Every row comes from one small tree of marks. Brackets hold a mark, then the marks that hang from it, in alphabetical order. Every link used is in the known rows. Which tree was each row made from?
Known rows:
[sivu [zire [kivol lubuzak] [sekade retamag]]]: 3.13, 3.34, -0.91, 1.13, -5.60, 1.78, -0.25, 3.01, 2.50, -1.90, 2.94, 0.26, 0.62, 2.73, 1.87, -0.55, -0.88, 2.22, 5.73
[sekade [retamag sivu] [zire kivol]]: -2.41, -2.40, -1.89, 3.15, -2.74, -3.57, 0.57, 6.14, 6.46, -1.56, 3.61, -0.70, -1.44, -3.05, 0.39, -3.28, -1.93, 3.92, 1.28
[musanuz lubuzak]: 4.32, -2.88, 0.45, -1.65, 6.25, 1.80, 3.68, 4.91, 0.18, 3.68, -1.88, -2.24, 2.74, 2.91, 0.85, 0.04, -7.60, 2.67, -0.09
[zire [kivol lubuzak zeku] [sekade retamag]]: 5.42, 1.68, 1.31, -1.78, -2.74, 4.09, 1.60, 3.57, 2.01, -2.92, -0.20, 2.62, -2.06, 1.87, 3.53, -3.43, 5.39, -2.33, 3.47
[sivu [zire [kivol lubuzak]]]: 5.19, -0.60, -1.04, 0.29, -1.32, -1.25, -1.13, 3.87, 1.07, 0.53, 2.22, 1.68, 1.26, 6.16, 3.92, -1.61, -6.88, 4.76, 3.31
[musanuz [lubuzak [zire sekade]]]: 1.00, 0.84, -0.54, -4.84, 3.05, 4.18, 4.95, 0.13, -1.06, 3.38, -3.51, -0.99, 1.58, -0.47, 0.73, 0.36, -3.55, 1.63, -1.03
[lubuzak [zire sekade]]: 0.07, 0.86, -3.41, -5.64, 2.50, 2.01, 4.43, -2.34, -3.37, 1.23, -4.85, -2.19, 0.34, 3.31, 1.96, -0.88, 0.37, 2.19, -3.01
[lubuzak zire]: 1.47, -2.66, -3.14, -4.86, 5.36, 0.30, 4.01, -1.49, -3.25, 2.05, -5.98, -0.70, -0.50, 5.66, 3.14, -2.60, -3.63, 3.33, -3.60
[zire kivol sekade]: 2.00, 1.74, -3.97, -2.44, -1.63, -0.59, 2.96, 1.98, 0.43, 2.26, 2.69, -0.11, 0.24, 5.26, 2.20, 0.56, 0.01, 3.54, -0.72
[sekade retamag [zire [kivol zeku]]]: -0.11, -2.92, -0.48, 1.18, -1.55, -1.24, -0.33, 3.68, 4.26, -2.57, 1.09, -0.53, -1.73, 0.50, 1.26, -0.19, -1.28, 0.14, 1.12
[retamag [sekade zire] sivu]: 0.05, -4.33, 3.10, 2.33, 0.98, -1.26, 0.44, 5.04, 4.09, -0.59, 1.05, -5.83, 3.20, -3.48, -2.97, -6.43, -2.23, 2.66, 0.88
[sekade retamag [zire kivol]]: -1.24, -2.90, -3.08, 1.57, -1.56, -3.09, 0.04, 4.58, 4.14, -0.83, 1.80, -0.90, -1.60, 1.26, 1.32, 0.63, -2.80, 3.99, -0.02
[retamag [sekade [zire [kivol zeku]]] sivu]: 0.75, -4.12, 4.47, 2.46, -2.11, -0.46, -0.46, 5.12, 5.37, -0.85, 3.20, -2.27, 2.60, -3.62, -1.82, -7.20, -1.05, -0.04, 1.92
[kivol [lubuzak [zire sekade]]]: 4.08, -0.74, -1.10, -6.44, 3.91, 1.97, 2.64, 1.07, -2.48, -0.18, -6.35, 0.90, -1.18, 3.55, 5.25, -4.19, -0.14, 3.21, -1.46
[sekade [retamag sivu] [zire [kivol zeku]]]: -0.75, -2.88, 0.82, 2.34, -2.36, -1.51, -0.24, 4.97, 6.24, -3.26, 2.95, -0.70, -1.10, -3.91, 0.19, -3.51, -0.69, 0.23, 2.89
[sivu zire]: 3.39, -0.51, -1.34, 0.81, 2.18, -0.40, -0.03, 1.33, -0.20, 0.41, -0.13, -4.18, 3.82, 5.93, -0.06, 1.11, -7.36, 3.42, 3.15
[musanuz loba [lubuzak [zire kivol]]]: -1.91, -2.44, -2.32, -2.44, 2.85, 2.26, 6.02, 2.90, 3.50, 5.10, 1.75, 2.75, 3.13, 2.13, 1.76, -0.70, -8.74, 4.46, -2.42
[lubuzak [zire [kivol zeku] sekade]]: 0.82, 1.46, -1.58, -5.90, -1.23, 2.65, 3.69, -2.82, -1.92, 0.67, -2.11, 2.07, -1.14, 2.81, 3.63, -1.91, 1.78, -1.10, -1.27
[zire [kivol lubuzak] [sekade [retamag sivu]]]: 3.20, 1.45, -0.79, -0.03, -3.46, 1.41, 2.39, 5.90, 3.76, -1.76, 2.16, 2.26, -2.49, -0.28, 3.23, -5.35, 4.18, 2.41, 2.59

Which tree is each row?
2.21, -4.31, 2.58, 0.31, -0.57, -0.19, -0.59, 3.95, 2.22, 0.10, 1.17, -2.63, 1.99, 1.89, -0.29, -3.60, -2.21, 0.13, 0.42 -> [retamag [sekade [zire [kivol zeku]]]]
0.91, 3.85, -1.75, 2.09, -5.78, 1.22, 0.75, 1.44, 2.65, -0.57, 3.59, -1.84, 1.84, 2.90, -0.90, 1.40, -1.08, 1.82, 5.01 -> [sivu [zire kivol [sekade retamag]]]
2.45, -2.15, -1.91, -5.02, 1.61, 0.76, 2.79, -1.56, -1.75, 1.74, -3.23, 3.40, -1.58, 4.93, 4.75, -3.29, -1.92, -0.04, -2.39 -> [lubuzak [zire [kivol zeku]]]
-3.21, 0.63, -2.43, -3.32, 0.29, 3.41, 6.59, 2.20, 4.00, 4.35, 2.61, 1.59, 3.82, 0.08, 0.79, 1.05, -5.20, 3.45, -1.40 -> [musanuz loba [lubuzak [zire kivol sekade]]]
-2.80, 0.25, -1.16, -3.59, 3.70, 4.54, 6.78, 1.25, 2.67, 3.50, -0.32, -1.74, 4.81, -0.08, -0.75, 1.00, -5.35, 2.67, -1.37 -> [musanuz loba [lubuzak [zire sekade]]]
0.01, -4.06, 2.07, 2.81, -2.40, -2.54, -0.10, 6.04, 5.35, 0.61, 3.75, -2.71, 2.23, -2.98, -1.78, -7.30, -2.39, 3.12, 0.69 -> [retamag [sekade [zire kivol]] sivu]
2.78, 2.01, -0.42, -0.68, -3.35, 3.70, 2.82, 0.80, 2.21, -1.54, 1.11, -0.09, -1.12, 2.59, 1.09, -0.71, 4.76, -3.11, 2.57 -> [zire [kivol zeku] [sekade retamag]]
6.25, -1.05, 3.07, -7.43, 3.96, 5.09, 1.60, -0.39, -2.81, -3.20, -6.89, 1.23, -0.76, 2.14, 5.22, -5.10, 2.30, -2.94, 1.03 -> [kivol [lubuzak [zire sekade]] zeku]
3.05, -0.10, 0.01, -4.12, 2.25, 2.79, 2.74, 2.23, -0.16, -2.03, -5.72, 0.80, -1.82, -0.19, 3.78, -6.84, 2.54, 2.35, 0.13 -> [kivol [lubuzak [zire [sekade [retamag sivu]]]]]
2.32, -3.56, 0.77, -0.10, -1.43, -0.64, -1.55, 5.50, 3.75, -3.94, 0.22, 1.46, -2.52, 0.19, 3.49, -2.30, -0.98, 0.48, 2.29 -> [sekade retamag [zire [kivol lubuzak zeku]]]
7.45, -3.73, 3.22, -6.74, 6.30, 3.93, 1.16, 0.68, -2.95, -2.52, -7.85, 2.72, -1.27, 3.88, 5.81, -6.56, -0.81, -1.97, 0.48 -> [kivol [lubuzak zire] zeku]
2.47, -1.61, 4.01, 4.58, -0.89, 1.41, 0.11, 3.41, 3.82, -0.35, 1.08, -5.58, 4.98, -0.30, -4.47, -7.63, -2.99, 1.21, 4.41 -> [retamag sekade [sivu zire]]
0.59, 1.92, -2.40, 1.31, -4.17, 0.72, 3.61, 3.74, 4.12, -0.06, 3.24, -0.32, -0.77, 0.34, 0.02, -2.82, 3.79, 1.93, 1.49 -> [zire kivol [sekade [retamag sivu]]]
-0.07, 1.73, -4.60, -5.37, -1.19, 0.47, 3.91, -1.74, -1.48, 2.31, -1.75, 1.82, -1.07, 3.61, 3.68, -1.12, 0.52, 2.88, -3.32 -> [lubuzak [zire kivol sekade]]
2.14, -1.55, -1.30, -3.47, 2.22, 1.75, 4.44, 2.16, 0.12, 4.95, -1.47, 3.01, -0.26, 1.70, 3.06, -1.42, -6.68, 2.99, -2.05 -> [musanuz [lubuzak [zire kivol]]]
2.71, 3.53, 0.48, 0.09, -4.64, 1.93, -0.39, -0.17, 0.96, -1.03, 3.97, -1.37, 3.36, 3.40, 0.14, 1.43, -1.78, -1.00, 6.01 -> [sivu [zire [kivol zeku] sekade]]
3.59, -1.66, 5.28, 4.80, -3.82, 2.06, -0.58, 3.39, 4.38, -0.89, 3.55, -2.26, 3.89, -0.82, -2.89, -8.27, -1.93, -1.23, 5.84 -> [retamag sekade [sivu [zire [kivol zeku]]]]
1.56, 3.71, -2.40, -0.09, -4.72, -0.47, 0.63, 0.85, 1.37, 0.75, 4.32, -1.79, 3.23, 4.31, 0.54, 2.19, -3.36, 2.53, 4.16 -> [sivu [zire kivol sekade]]
-0.06, -3.50, -0.58, 2.18, -2.16, -3.30, -0.71, 7.79, 6.52, -2.86, 2.46, 1.45, -2.22, -3.25, 2.65, -5.04, -1.62, 4.42, 1.90 -> [sekade [retamag sivu] [zire [kivol lubuzak]]]
1.14, 3.55, -0.90, 1.76, -1.96, 2.72, 1.14, 0.26, 1.49, -1.72, 0.22, -5.82, 3.39, 2.45, -2.70, 2.10, -0.76, 0.90, 5.03 -> [sivu [zire [sekade retamag]]]
1.24, -4.16, 0.67, 0.95, -0.93, -1.61, -0.18, 4.44, 2.78, 1.18, 1.40, -2.75, 1.37, 2.43, -0.55, -2.79, -3.25, 3.40, -1.25 -> [retamag [sekade [zire kivol]]]
-1.53, -2.58, -1.45, -2.78, 5.64, 3.41, 6.64, 2.14, 2.42, 4.27, -0.93, -0.42, 4.17, 2.04, 0.51, 0.00, -8.96, 3.70, -2.24 -> [musanuz loba [lubuzak zire]]
5.11, 3.03, 1.94, -1.36, -4.14, 2.38, -1.15, 1.72, 1.17, -2.56, 2.76, 0.93, 2.44, 2.77, 2.42, -0.84, -1.32, -0.49, 6.25 -> [sivu [zire [kivol lubuzak zeku] sekade]]
0.37, 1.74, -1.00, 0.94, 0.40, 2.28, 4.37, 2.31, 2.07, -1.37, -1.11, -5.08, 0.79, 0.11, -1.71, -1.89, 3.72, 0.95, 1.73 -> [zire [sekade [retamag sivu]]]
3.66, -1.06, 0.54, 1.90, -0.60, -1.57, -0.08, 5.34, 3.12, -0.27, 3.56, 0.90, 1.74, 1.12, 2.01, -5.99, -5.64, 4.37, 4.24 -> [retamag [sivu [zire [kivol lubuzak]]]]
1.61, 1.86, 0.98, 0.69, -4.27, 3.52, 2.92, 2.26, 3.83, -2.44, 2.71, -0.14, -0.69, -0.85, 0.17, -3.77, 5.31, -2.88, 3.70 -> [zire [kivol zeku] [sekade [retamag sivu]]]
